Each row was made from one walk, in order. Every step used is in the known rows, and no mark comes twice. Write each row's walk.
Known rows
lumo > vuda > lugeb > pegeti > sunab: [ -5.0   0.6  25.8 -12.5 -46.7 -13.0 -12.9  34.7  39.5 -38.4  31.7 -32.7
   1.2   6.0 -23.4 -17.9 -20.6  11.3  18.3  17.4  19.9  13.7  16.4]
lagak > vuda > sunab > renil: [ -4.8 -35.9  19.2 -36.9 -31.5  -0.2  21.5  -6.9  -2.4  27.8  36.8 -33.3
  24.9  18.2 -28.8  29.5  22.7  10.5   9.7  20.5 -12.2  22.5 -20.3]
lumo > vuda: [-10.0 -29.3  15.2 -14.7 -23.7 -19.6  -7.3  25.1  18.4 -19.0  19.0  -8.3
   6.3  -2.0  -9.7 -17.9   7.1  -8.6  -3.9  12.2  -1.4  15.9   4.0]
lugeb > sunab > vuda: [ -1.9  -0.4   5.5 -19.3 -25.8  31.6 -10.0  16.0  -4.4 -11.1 -16.0   4.6
  21.4 -27.6 -19.9   1.2  12.3  71.7   4.4  22.0  26.3  19.0   4.7]
lagak > vuda > lugeb > pegeti > sunab: [ 13.0 -13.6  24.2 -21.2 -35.0  -8.5  -2.4   8.4   2.9  -5.6  21.5 -34.6
  18.1  32.1 -28.1  26.0 -21.3   7.4  18.7  17.6   2.4   8.7   1.9]
lumo > vuda > renil: [-14.6 -43.6  20.1  -8.2 -20.3 -18.5   5.7   6.6  10.4  -7.7  45.1  -1.7
   4.2   5.8  -6.6 -11.9   2.1 -13.6  17.0   0.1   5.1  23.8  -2.2]
sunab > lugeb: [ -1.3 -13.4 -12.3 -15.8   0.6  19.6  20.1 -13.0 -16.7  -9.8   8.5  15.7
  12.7   2.8 -11.3  11.9  19.4  52.1  -5.6   5.4   2.9  25.0 -12.7]
pegeti > lugeb > sunab: [-22.4  21.5 -11.2  18.0  -3.5   5.3  -5.2  22.2  10.0 -29.5  31.2 -14.8
  -8.4   7.0  14.9  23.8  -9.0  60.1  -2.0  17.5  36.4   3.3  -7.4]
vuda > sunab: [ -6.4  18.8   8.7 -25.7 -18.0  20.1  18.7 -13.1  11.0   8.3  12.4 -17.6
  -4.2  -6.1 -15.3  -3.1  -0.6   1.3  17.4 -13.4  18.6   8.1  -4.4]
lugeb > sunab > pegeti > vuda > renil: [ -0.9  26.5  -6.7   2.5 -23.3  10.3 -12.3   7.6  -7.8   7.4   1.9   1.0
  -3.8 -27.5 -18.2  11.2   6.3  77.1   2.2  16.1  20.9  14.5   3.9]
pegeti > lugeb: [-21.8  14.3 -12.5  21.2  10.5  -6.3   5.9   8.4  14.8 -22.3  34.7  -8.6
 -13.3  17.0   9.0  19.2 -20.6  33.6  -8.0  17.0  21.3  -4.2 -13.9]
lagak > vuda > pegeti: [  7.2 -19.2  28.6 -24.4 -25.4 -20.9  -9.0   0.6 -24.5  37.6 -10.8 -17.5
  41.9  35.4 -36.9  29.6   4.8 -11.9  28.4   5.5 -18.1  -3.2 -21.6]
lagak > vuda: [  7.6 -45.6  13.5 -23.6 -12.7 -14.3   7.0  -0.2 -18.1  15.1  10.2 -10.7
  23.6  26.4 -16.3  25.1   7.1 -10.8  -6.0  12.2 -17.8  13.2 -11.6]
lumo > vuda > lugeb > pegeti: [-10.6  -6.0  31.8 -15.6 -46.8 -15.4  -6.3  27.7  36.2 -39.2  24.4 -24.4
   4.3  -1.3 -11.6 -13.6 -16.8   8.2  12.9  25.1  14.2  16.9  12.5]
sunab > lumo: [ 18.4  14.9 -14.8  -1.8   8.8  -7.9  18.1  -0.2   9.8  15.2   9.2  19.8
   6.1  -5.5 -20.0  16.7  21.8  44.0 -16.6  21.4   9.5  -2.4   5.4]
lugeb > pegeti: [ -8.5  25.5  10.8  25.7 -17.6 -17.8   0.9  21.5  13.6 -19.2 -15.3 -26.6
 -12.1  -9.9  -4.8   3.7 -17.7  10.3 -21.7  10.9  -4.0 -20.7  20.0]
lagak > vuda > pegeti > lugeb: [ -3.7 -13.3  22.4 -13.0 -20.2 -23.4  -4.4   5.8 -16.2  25.5   5.9 -21.9
  34.8  44.6 -32.6  38.9  -5.2   4.4  24.1  14.3  -6.3  -4.7 -30.0]
pegeti > vuda > renil: [-19.4  35.7   2.1   7.7   2.9  -6.3  29.9  -8.8  -7.7   3.9  45.8   8.6
  -7.7  -0.7   6.4 -10.2 -14.9  14.9   6.6 -11.4  29.3  26.9  -7.3]
lugeb > pegeti > sunab: [  0.3  39.0   0.7  36.5 -19.5 -10.2 -15.4  31.5  19.6 -17.0  -3.6 -42.5
 -19.2   3.7 -29.8  -8.7 -26.4  16.3  -8.3  -5.0   5.2 -29.1  28.2]
vuda > lugeb: [  6.7  18.7  15.2 -24.4 -17.1  16.6  -0.3  -9.4  15.6 -15.7  19.1  -4.7
   7.6   6.7   2.3   5.5 -22.3  16.3  39.4  10.9  25.3  14.5  -2.1]
lagak > vuda > pegeti > sunab > lumo: [ 21.1  -4.6  16.3 -17.5 -23.2 -19.3 -12.3   7.8 -15.4  43.6   1.5 -22.3
  38.2  44.9 -60.4  26.5   7.2   6.6  32.4   1.4  -9.1  -8.6 -13.9]

Write each row's walk
[-10.7  61.9   7.8 -14.0 -13.8   5.1  16.8   3.8  12.9 -17.8  33.8  -0.3
  -0.7  -5.0   4.2 -11.6 -24.8  29.8  14.4   8.6  39.9  28.0  -4.2] : pegeti > vuda > lugeb
[ 10.1  -7.2  -3.3 -10.8  -8.2 -21.4  15.6  17.8  22.6   1.5  21.4  13.5
   9.7  -5.9 -28.4   5.2  25.3  37.9 -19.0  30.7   7.7   8.3   9.0] : sunab > lumo > vuda
[  4.8  24.4  17.1 -25.4 -30.5  27.8 -13.2   6.2  11.5 -23.5  16.6 -13.2
  12.8  -3.1   8.3  11.0 -10.8  42.7  47.1  10.1  41.5  21.0   3.6] : vuda > lugeb > sunab
[ -4.7 -24.9  11.1 -15.2  -5.7  20.3  22.1 -29.2  -7.0   8.8  10.7  29.3
  18.2 -10.8 -34.1  -1.1 -12.5  43.3  12.4  21.7  14.8  24.2  -8.1] : sunab > vuda > renil
[  4.0  31.0   1.9  33.3 -21.8 -20.3  -2.3  31.1  26.8 -10.6  19.9 -31.8
 -15.6   5.0 -41.1  -4.0 -15.3  32.9  -7.8   3.9  12.6 -20.5  28.9] : lugeb > pegeti > sunab > lumo > vuda > renil
[ -1.2 -13.9  23.2 -29.2 -49.6   0.6 -20.2  24.9  26.9 -27.7  21.9 -13.1
  10.7 -10.1 -17.7  -5.6  -1.6  36.3  23.0  30.4  21.4  27.1   6.8] : lumo > vuda > lugeb > sunab > pegeti
[ -5.5 -17.2  25.6 -29.3 -37.5  -5.7  -6.5  18.7  30.0 -29.5  32.9 -10.8
  11.0   2.9  -9.6 -13.7  -8.1   2.7  23.1  19.4  18.1  27.1   2.9] : lumo > vuda > lugeb
[ -4.1   0.5  19.7 -12.9 -38.2 -13.5 -23.4  30.2  10.6   2.6  10.5 -20.6
  24.1  17.6 -50.8 -16.8   8.2  12.4  35.0  -2.6   7.3   3.6  -6.9] : lumo > vuda > pegeti > sunab > lugeb
[-18.7  49.4  14.4  13.3 -20.2  -4.7 -23.7  16.9  -1.2  12.7  -8.2 -20.7
  21.2  18.0 -20.4  21.9  -7.6  41.0  47.3   3.4  25.1 -20.0 -22.6] : vuda > pegeti > lugeb > sunab
[  7.7   9.1  -8.2  -2.4 -26.5  13.6 -26.9  12.1  -4.9   4.9 -21.1  -3.1
   1.1 -27.0 -20.7  15.3  13.2  70.7  -0.9  20.6   6.4   3.5   6.9] : lugeb > sunab > pegeti
[ 10.0 -30.2  12.2 -40.4 -29.9  -3.6  11.1 -16.8  -8.1  30.4   8.0 -18.4
  15.5  13.5 -45.3  30.3   3.1  12.3  -1.1  17.9 -14.7  11.8 -14.4] : lagak > vuda > sunab > pegeti
[ -5.8  69.2   4.0 -16.1 -19.3  11.0  14.1  15.2  12.7 -17.5  33.4   1.4
   3.7 -14.4   0.3  -3.2 -10.9  64.0  13.8  15.1  52.5  31.4   2.8] : pegeti > vuda > lugeb > sunab > lumo
[  4.9  -0.8   2.1  -9.8 -21.8   1.8  -1.1  26.7   5.1  -2.0  22.8   2.5
  13.2 -15.8  -9.6  12.1  32.8  63.5   6.8  14.0  28.4  19.6   9.7] : lugeb > sunab > lumo > vuda > renil
[-16.0 -10.5  12.0 -21.2 -38.9  -7.1   2.2   9.9  31.9  -9.6  28.1 -20.2
  -6.3  -8.2 -36.0  -5.9  -3.1  25.7  -3.1  25.1  10.5  14.0  -3.2] : lumo > vuda > sunab > pegeti > lugeb
[  0.0  33.2   2.9  27.9 -25.0   0.3  -9.7  26.7  21.6 -17.8 -10.8 -31.7
  -9.7  -5.3 -47.8 -11.7 -29.2  39.2 -12.7  10.6   8.5 -20.9  27.6] : lugeb > pegeti > sunab > vuda
[ -7.1  10.3   1.1 -36.0 -16.6  32.7  33.3 -22.8  -0.6   1.0  18.6  -5.1
   5.9  -4.5 -23.3   6.1  13.6  38.0  12.5 -10.5  22.1  24.6 -13.5] : vuda > sunab > lugeb
[  4.4  13.6 -15.5  21.8 -13.4  13.3 -16.9  19.2  22.0  14.6  41.9 -34.9
  -4.7  13.2 -36.3  -5.6  13.3  38.6  20.3   3.1   2.8  -4.5   3.1] : pegeti > sunab > renil
[ -7.8 -16.4  15.1 -29.1 -43.7  -5.4  -0.3   9.3  26.6  -2.4  17.3 -16.8
  -0.8 -14.2 -40.6 -12.0   4.7  14.9  -0.1  19.4   1.7  15.4   0.5] : lumo > vuda > sunab > pegeti
[-12.4  21.5   5.1 -23.5 -26.2  25.8  32.9 -11.2   5.1  -6.1  10.8 -17.1
  -0.4  -9.4 -26.4   8.0   4.5  43.1   3.1  -4.2  18.9  14.6  -3.7] : vuda > sunab > lugeb > pegeti
[-22.6   6.2  25.6  -4.5 -38.5 -22.8 -23.5  38.4  17.2  -9.1  13.8 -23.9
  20.2  11.2 -23.4  -2.5   1.2  19.4  29.1  14.7  17.4   1.9 -12.0] : lumo > vuda > pegeti > lugeb > sunab
[-14.9  27.5  -5.7   5.0 -12.2   2.3  29.6   6.8  -6.7 -25.9   7.8   0.3
   2.0  -9.1 -14.3   5.2   2.7  69.7 -26.2  13.3  10.1  18.8  -0.5] : sunab > lugeb > pegeti > vuda
[-14.5 -23.4  15.7 -39.9 -36.4   4.1  17.0  10.9  17.9 -16.8  31.9 -11.6
   9.7  -5.3 -27.7 -12.9  16.8  18.1   4.7   6.6  14.3  34.4  -5.5] : lumo > vuda > sunab > lugeb
[ 26.7  30.6 -24.5  13.5   2.7   3.9  -9.8  14.6  16.3  13.6  23.6  -8.8
  -7.8  15.1 -48.7  -3.1   5.4  37.2   6.6  -6.1  20.2 -11.6  17.0] : pegeti > sunab > lumo
[-23.5  47.2  13.0  15.0 -23.1  -2.9 -21.4  19.9   5.5  17.3   4.4 -26.6
  24.2  14.2 -20.1  26.6   2.5  56.1  47.4  15.9  21.1 -17.3 -27.4] : vuda > pegeti > lugeb > sunab > renil
